Every row comes from one small tree of marks. Brackets hold a mark, then the marks that hang from it, in the order of their numbers. Every link used is in the known rows. Which tree was each row made from?
In the rows, 128 means zero.
Known rows:
(q881 q629): [167  60 153  78  74 130 140 154 120 135 113  98 120  74 140 103 120]
(q629 (q126 q234) q881): [175 141 130 141 162 110 214 102 127 157 126 144 158 106  83 122 129]
(q551 (q629 (q126 (q234 q321)) q881)): [161 164 124 162 100 116  88 110 125 136 124 133 164 134 105 143 173]
(q11 q871): [163  85 147  99  64  90 201 158 114 130 114 125  82  98 161 103 109]
(q321 q234): [148 188 126  66  64 121 208 155 109 114 109 122  75 122 179 107 118]
(q551 q558 (q629 q126 q881)): [165  95 124 115  85 155  89  94 153 121 126  99 107 188 112 129  97]
(q629 (q126 (q234 q321 q871)) q881): [147 168 122 144 156  88 192 118 106 144 123 190 171  94 113 135 199]
(q629 (q126 (q234 q321 q871)) (q551 q558) q881): [ 98 152 114 158 191 127 136 127 121 133 136 148 119 148 126 138 154]
(q126 (q629 q551)): [129  99 136 112  68 136  96 139 135 103 122 101 115 112 142 119  89]
(q881 (q629 q551)): [147  37 156 107 108 140  99 162 124 130 119  65  84  92 136 105 103]
(q126 (q234 q321 q871) (q629 (q551 q558) q881)): [ 75 165 118 123 110 123  93 118 121 114 137 177 144 143 161 154 162]
(q234 q871): [153 135 142  62  86 100 178 157  98 113 113 171  90  86 164 109 150]
(q629 q126 (q551 q558) q881): [150  62 125 138 146 157 138 104 152 129 128  76  82 167 102 119  70]
(q629 (q126 q234) (q551 q558) q881): [125 120 124 153 201 147 160 109 145 145 139 103 107 163  99 125  86]
(q881 (q629 (q126 (q234 q321)) (q551 q558))): [ 82 120 126 156 189 151  91 179 131 139 134  83 135 109 133 124 131]
(q551 q558 (q629 (q126 (q234 q321)) q881)): [125 173 113 145 106 145  79 113 138 127 134 126 150 176 132 145 145]
(q551 q558 (q629 (q126 (q234 q871)) q881)): [134 148 122 122 153 129 107  98 133 133 137 157 130 182 110 137 140]

Which tree is each row?
[137  62 129 101  59 159  99  91 154 109 128  96 105 164 134 131  68] : (q126 (q629 (q551 q558) q881))
[113 111 123 134 159 158 128 160 144 116 129  74  77 149 130 109  68] : (q629 q126 (q551 q558))
[105 108 128  99  72 160  87 141 147  97 129  95 104 144 163 123  67] : (q126 (q629 (q551 q558)))
[141 146 121 131 136 147 103  99 145 136 137 121 136 182 108 135 111] : (q551 q558 (q629 (q126 q234) q881))
[ 99 112 137 162 206 108 100 178 107 142 128 124 146  74 116 120 182] : (q881 (q629 (q126 (q234 q321 q871)) q551))
[163  57 138 117  60 133 109  88 143 116 121 103 112 130 115 129  89] : (q126 (q629 q551 q881))
[114 152 125 152  84 123  98 115 125 124 129 136 160 114 141 150 152] : (q126 (q234 q321) (q629 q551 q881))
[ 89 162 115 139  86 148  90 115 136 118 136 132 149 147 159 153 130] : (q126 (q234 q321) (q629 (q551 q558) q881))
[200  86 133 131  81 126  93  91 140 129 117 106 124 149  85 124 123] : (q551 (q629 q126 q881))
[107 130 127 123 124 148 121 100 144 127 140 124 132 158 130 138  86] : (q126 q234 (q629 (q551 q558) q881))
[ 44 209 115 119 123 124  81 166 112 102 139 175 148 124 190 145 161] : (q126 (q234 q321 q871) (q629 (q551 q558)))
[120 140 134 134 173  98 137 173 105 144 123 158 180  59 123 121 196] : (q881 (q629 (q126 (q234 q321 q871))))
[ 90 223 121 105  90  90 131 162  99 110 126 212 191  73 177 142 201] : (q126 (q234 q321 q871) q629)
[145 116 133 159 222 101 177 111 117 148 131 150 117 123  77 122 142] : (q629 (q126 (q234 q871)) q551 q881)
[ 75 123 128 147 206 130  88 180 119 135 135 121 135 109 135 124 160] : (q881 (q629 (q126 (q234 q321 q871)) (q551 q558)))
[166 145 132 127 185  89 220 102 114 153 126 184 156 103  86 123 159] : (q629 (q126 (q234 q871)) q881)
[155 164 121 155 129 108 181 119 120 146 123 148 175  97 108 135 166] : (q629 (q126 (q234 q321)) q881)
[177  53 135 154 143 130 152 100 141 136 120  83  96 131  78 115  94] : (q629 q126 q551 q881)
[106 146 113 169 169 147 133 126 136 136 135 108 124 154 123 137 124] : (q629 (q126 (q234 q321)) (q551 q558) q881)
[ 75 174 124 118 134 149 110 148 137 114 141 121 133 137 159 130  85] : (q126 q234 (q629 (q551 q558)))
[ 97 133 128 111 150 123 125  97 130 123 140 170 130 153 134 140 120] : (q126 (q234 q871) (q629 (q551 q558) q881))
